Known rows, with every way that one mark hangs from another:
Z_655(Z_349 Z_996(Z_728)): [-1.47  1.69 -1.33 -0.05  0.25  0.64  0.04 -0.80  0.03 -0.26 -0.41 -1.82
 -0.80  1.89 -0.59  0.78 -1.68  2.17 -0.34  0.69  0.59 -1.80]
Z_996(Z_655(Z_611)): [-2.82  0.21 -0.15 -1.13  0.31 -0.42  0.63 -0.21 -0.34 -0.15 -0.82  0.92
  0.40  0.17 -0.46  0.54  0.13  1.17  0.96 -1.49  0.02 -0.94]
Z_914(Z_611(Z_128 Z_655(Z_349 Z_996(Z_728(Z_872))))): [-2.41  1.67 -1.85 -1.10 -1.99  0.20  0.80 -1.19 -2.40  0.31 -1.22 -2.52
  0.52  4.28  0.30  2.25 -1.56  0.50 -0.27 -2.61  0.10 -1.93]
Z_728(Z_872): [-0.26  0.27 -0.54 -0.65 -0.37 -0.03  0.13  0.87 -0.43 -0.35 -1.46  0.58
  0.49  1.09 -0.46 -0.26 -0.05 -0.04 -0.20 -1.50 -0.18 -1.14]
Z_996(Z_655): [-0.98 -0.08 -0.67 -0.46 -0.05 -0.48  0.27  0.19 -0.19  0.37 -1.07  0.00
  0.02  0.81  0.01 -0.21  0.18  1.24  0.48 -0.45  0.15  0.02]
Z_996(Z_655(Z_611) Z_728): [-3.32  0.74 -0.59 -0.76  0.47 -0.34  0.57 -0.46  0.04  0.84 -1.30 -0.36
  0.05  0.86 -0.38 -0.01 -0.74  1.81  1.33 -1.46  0.27 -1.75]
Z_349(Z_926): [ 0.83 -0.11 -0.34  0.55  1.01  0.11 -0.11 -1.76 -0.03  0.97 -0.42  0.28
  0.29  1.15  0.87  0.43 -0.87 -0.68 -0.72  0.16  0.18  0.41]
Z_349(Z_926(Z_872(Z_728))): [-0.12 -0.32 -0.10  0.29  0.95 -0.06  0.38 -3.50 -0.17  1.03  0.39  1.31
  0.57 -0.57  0.46 -1.85 -0.99 -2.57 -0.88 -0.20  1.12  0.39]
Z_914(Z_611(Z_655)): [-1.17 -0.36  0.02 -0.13 -0.73 -0.58  0.49  0.36 -1.81  0.15  0.55 -1.07
  0.44  1.64  0.14  0.90  0.42 -1.51  0.35 -1.03 -0.33  0.61]
Z_926(Z_872): [-0.01 -0.09  0.34 -0.65 -0.06 -0.24  0.27 -1.24  1.21 -0.06  0.03  0.59
  0.49 -0.85 -0.10 -1.19  1.32 -1.20 -0.04 -1.09  0.51 -1.13]
Z_128(Z_611(Z_655(Z_349(Z_926) Z_996(Z_728)))): [-1.68  1.68 -1.31  0.40  0.53 -0.18  0.43 -2.90 -3.41  0.08 -1.10 -2.54
 -0.08  1.84 -0.20  3.26 -1.36  0.10 -1.20  0.96  1.09 -0.57]
Z_996(Z_655(Z_349(Z_926) Z_611(Z_128)) Z_728(Z_872)): [-3.10  1.56 -1.59 -1.43  0.19 -0.11  0.42 -2.73 -2.23  1.04 -2.90  0.03
  1.18  4.02  1.28  1.90 -1.73  0.20 -0.27 -3.39  0.30 -2.34]
Z_914(Z_611(Z_128 Z_655(Z_996))): [-1.14  0.24 -1.00 -0.71 -2.08  0.10  1.01 -2.21 -0.61  0.69  0.72 -1.69
  0.50  1.05  0.70  1.91 -0.36  0.88  0.34 -0.88  0.09  0.36]
Z_128(Z_611(Z_655(Z_349(Z_926) Z_996(Z_728(Z_872))))): [-1.94  1.90 -1.76 -0.16  0.04 -0.19  0.65 -2.14 -3.65 -0.01 -2.68 -1.97
  0.26  3.07 -0.99  2.96 -1.51 -0.22 -1.47 -0.23  0.98 -1.75]
Z_128(Z_611(Z_655(Z_349(Z_926)))): [-0.93  0.56 -0.15  0.43  0.43 -0.86  0.14 -1.61 -4.35 -0.93 -0.52 -0.77
  0.81  1.58  0.46  3.49  0.45 -2.84 -1.52  0.23  0.55  0.80]
Z_611(Z_128 Z_655): [ 0.10  0.29 -1.19 -0.23 -2.32 -0.33  0.31 -0.86 -1.91  0.53  0.88 -1.64
  0.30  0.31  0.85  2.10  0.33 -0.95 -0.06 -0.06 -0.13  0.20]
Z_914(Z_611): [-0.69 -0.61  0.95 -0.17  0.21 -0.18  0.27 -0.35 -0.03  0.25 -0.05  0.37
  0.57  1.09  0.61 -0.31  0.08 -0.42  0.40 -1.62 -0.12  0.75]
Z_655(Z_349(Z_926) Z_611(Z_128) Z_996): [-1.90  1.17 -0.95 -1.06 -0.01  0.84  0.45 -4.45  0.35  0.14  0.16  0.35
  0.77  1.14  1.15  3.16 -1.62  1.14 -0.81 -1.33  0.46 -0.87]
Z_128(Z_611(Z_655(Z_996(Z_728)))): [-1.76  1.29 -0.92  0.16 -0.76 -0.42  0.85 -1.42 -1.97  0.36 -0.77 -2.53
 -0.49 -0.40 -1.25  1.72 -0.53  2.13  0.24  0.88  0.96 -0.65]
Z_100(Z_872(Z_728)): [-1.27 -0.24  1.21 -0.03  0.18 -0.43  0.28  0.11 -1.10 -0.39 -0.45  1.08
  0.20 -0.63 -0.20 -1.52 -1.32  0.24  0.41  0.27  0.21 -0.51]
Z_914(Z_611(Z_128 Z_655(Z_349(Z_926)))): [-0.64  0.12 -0.57 -0.08 -0.69 -0.30  0.13 -2.51 -3.10  0.45  0.47 -1.02
  1.14  4.05  2.41  3.27 -0.27 -3.05 -1.03 -1.51 -0.21  1.11]

Rows:
[-1.48  1.61 -0.98 -0.11  0.46 -0.49  0.70 -4.12 -1.94 -0.05 -1.10 -1.94
  0.44  1.14 -0.42  1.88 -0.15 -1.28 -1.30 -0.17  1.59 -1.90] : Z_128(Z_611(Z_655(Z_349(Z_926(Z_872)) Z_996(Z_728))))
[-2.20  0.52 -0.30 -1.76  0.28 -0.40  0.62 -4.33 -0.12  0.14 -0.79  1.33
  1.81  1.29  1.80  1.48  0.56 -1.65 -0.55 -3.21  0.70 -1.65] : Z_996(Z_655(Z_349(Z_926(Z_872)) Z_611(Z_128)))
[-1.53  1.17 -1.56 -0.54 -0.83  0.16  0.46  0.07 -1.26 -1.25  0.75 -1.97
 -0.46  1.60 -0.99  2.59 -0.18  0.40 -0.78  0.89  0.08 -1.27] : Z_611(Z_655(Z_349 Z_996))
[-2.49  1.72 -0.98  0.06 -0.53 -0.35  0.62 -1.03 -3.15 -0.71 -0.68 -2.67
 -0.16  0.95 -1.24  2.82 -0.50  0.94 -0.56  0.96  0.91 -1.13] : Z_128(Z_611(Z_655(Z_349 Z_996(Z_728))))
[-0.59  1.06 -1.86  0.05  0.15  0.26  0.28 -1.82 -1.62 -0.27  0.35 -1.48
 -0.26  2.69 -0.01  2.99 -1.03 -0.39 -1.46  0.71  0.20 -0.62] : Z_611(Z_655(Z_349(Z_926) Z_996))
[-3.34  0.38 -0.34 -1.28  0.28 -0.39  0.74 -4.90 -1.46  0.55 -0.13  1.59
  1.48  0.50  1.52  0.52 -0.82 -2.24 -0.70 -2.31  1.23 -0.58] : Z_996(Z_655(Z_349(Z_926(Z_872(Z_728))) Z_611(Z_128)))
[-2.41  0.26 -0.41 -1.54 -0.81 -0.45  0.75 -1.84 -0.23  0.66 -0.59  0.63
  0.90 -0.21  0.91  1.22 -0.06  1.42  1.01 -2.22  0.10 -0.37] : Z_996(Z_655(Z_611(Z_128)))
[-0.68  1.56 -1.44  0.40  1.19  0.87  0.00 -2.61  0.19  0.75 -0.80 -1.43
 -0.46  3.00  0.29  1.16 -2.55  1.49 -1.09  0.57  0.68 -1.32] : Z_655(Z_349(Z_926) Z_996(Z_728))
[-0.52  1.47 -1.07 -0.07  1.18  0.53  0.21 -4.02  1.42  0.53 -0.87 -0.89
 -0.01  2.02  0.07 -0.08 -1.30  0.01 -1.16 -0.51  1.18 -2.51] : Z_655(Z_349(Z_926(Z_872)) Z_996(Z_728))
[-1.33  0.94 -1.44 -0.39 -2.06  0.18  0.96 -2.56 -1.13  1.59  0.35 -2.88
 -0.02  1.83  0.66  1.24 -1.33  1.60  0.74 -0.83  0.28 -0.42] : Z_914(Z_611(Z_128 Z_655(Z_996(Z_728))))
[-3.09  1.95 -0.94 -1.17 -0.68  0.79  0.56 -2.86  0.12  0.15  0.12 -1.00
 -0.01  0.60  0.37  2.36 -1.83  2.56  0.14 -1.12  0.52 -2.26] : Z_655(Z_349 Z_611(Z_128) Z_996(Z_728))
[-1.06  1.21 -1.82 -0.71 -2.19  0.29  0.47 -1.40 -1.44 -0.71  1.06 -2.15
  0.06  1.36  0.33  3.40 -0.36  0.72 -0.68  0.31  0.20 -0.69] : Z_611(Z_128 Z_655(Z_349 Z_996))
[-2.88  0.87 -0.85 -1.10 -0.73 -0.29  0.58 -1.95 -0.55  1.46 -1.12 -0.62
  0.35  0.40  0.86  0.64 -0.93  2.15  1.35 -1.89  0.32 -1.28] : Z_996(Z_655(Z_611(Z_128)) Z_728)
[-1.42  0.13 -0.71 -0.46 -0.89 -0.05  0.86 -0.68 -0.58  0.23  0.49 -1.35
  0.06  1.47 -0.67  1.06 -0.34  0.70  0.32 -0.21 -0.08 -0.01] : Z_914(Z_611(Z_655(Z_996)))
[-1.61  1.95 -2.31 -0.37 -1.87  0.32  0.42 -1.90 -2.02  0.42  0.42 -3.46
 -0.47  1.94  0.23  2.78 -1.35  1.31 -0.42  0.48  0.44 -1.56] : Z_611(Z_128 Z_655(Z_349 Z_996(Z_728)))
[-1.76  0.62  0.06 -0.12 -0.51 -0.94  0.24 -0.05 -4.01 -1.73 -0.13 -1.18
  0.54  0.41 -0.47  3.26  1.21 -2.32 -0.80  0.01  0.50  0.28] : Z_128(Z_611(Z_655(Z_349)))
[-2.65  1.71 -0.96 -0.24  1.57  0.74  0.35 -3.08  0.49  0.44 -0.63 -0.53
 -0.10  2.25 -0.09  1.67 -2.49  1.37 -0.66 -0.64  0.65 -2.27] : Z_655(Z_349(Z_926) Z_611 Z_996(Z_728))
[-0.60  1.80 -2.54  0.24 -0.94  0.45  0.24 -3.54 -1.79  1.24  0.06 -3.15
 -0.31  3.15  1.12  3.17 -1.90  0.41 -1.10  0.62  0.58 -0.99] : Z_611(Z_128 Z_655(Z_349(Z_926) Z_996(Z_728)))
[-0.32  0.63 -1.07  0.38  0.30 -0.31 -0.17 -0.67 -2.89 -0.45  0.33 -1.20
  0.19  2.96  0.66  2.86 -0.26 -2.70 -1.45  0.33 -0.15 -0.07] : Z_611(Z_655(Z_349(Z_926)))
[-1.42  0.54 -0.57 -0.25 -0.96 -0.42  0.91 -1.24 -1.77 -0.52 -0.42 -1.33
  0.09 -1.27 -1.28  2.34  0.31  1.19 -0.10  0.70  0.79  0.16] : Z_128(Z_611(Z_655(Z_996)))
[-2.67  0.91 -0.48 -1.19  0.17  0.59  0.90 -6.17  0.09  0.13  0.88  1.44
  1.04 -0.53  0.78  0.82 -1.84 -0.90 -1.14 -1.56  1.53 -1.31] : Z_655(Z_349(Z_926(Z_872(Z_728))) Z_611(Z_128) Z_996)
[-2.17  0.78 -0.60  0.01  0.26 -0.43  1.02 -4.23 -3.05 -0.68  0.18 -0.16
  0.70 -0.37 -0.58  1.58 -0.52 -2.35 -1.78  0.56  1.88 -0.04] : Z_128(Z_611(Z_655(Z_349(Z_926(Z_872(Z_728))) Z_996)))
[-0.13  1.11 -2.19 -0.18 -1.06  0.37  0.35 -3.28 -1.54  0.28  0.57 -1.83
  0.10  2.19  1.18  3.75 -1.10 -0.22 -1.41  0.47  0.27 -0.24] : Z_611(Z_128 Z_655(Z_349(Z_926) Z_996))
[-2.05  2.06 -2.55 -0.65 -0.88  0.26  0.52  0.57 -1.99 -0.67 -1.31 -2.73
 -0.35  3.41 -1.51  1.81 -1.24  0.97 -0.65 -0.63  0.14 -3.04] : Z_611(Z_655(Z_349 Z_996(Z_728(Z_872))))
[-0.97  1.66 -2.69 -0.81 -2.50  0.41  0.85 -1.51 -1.48  1.13 -1.16 -2.67
 -0.01  1.91 -0.45  1.37 -1.40  2.00  0.13 -0.64  0.26 -2.23] : Z_611(Z_128 Z_655(Z_996(Z_728(Z_872))))
[-2.26  1.72 -0.80 -1.15  0.36  0.62  0.69 -6.13  1.38  0.84 -0.30 -0.25
  0.80  1.06  0.95  1.33 -1.41  0.25 -0.64 -1.87  1.22 -2.99] : Z_655(Z_349(Z_926(Z_872)) Z_611(Z_128) Z_996(Z_728))
[-2.50  0.59 -0.75 -1.09  0.20 -0.18  0.35 -3.17 -1.25  0.52 -0.71  0.86
  1.15  2.13  1.95  2.87 -0.69 -0.35 -0.37 -1.98  0.29 -0.42] : Z_996(Z_655(Z_349(Z_926) Z_611(Z_128)))
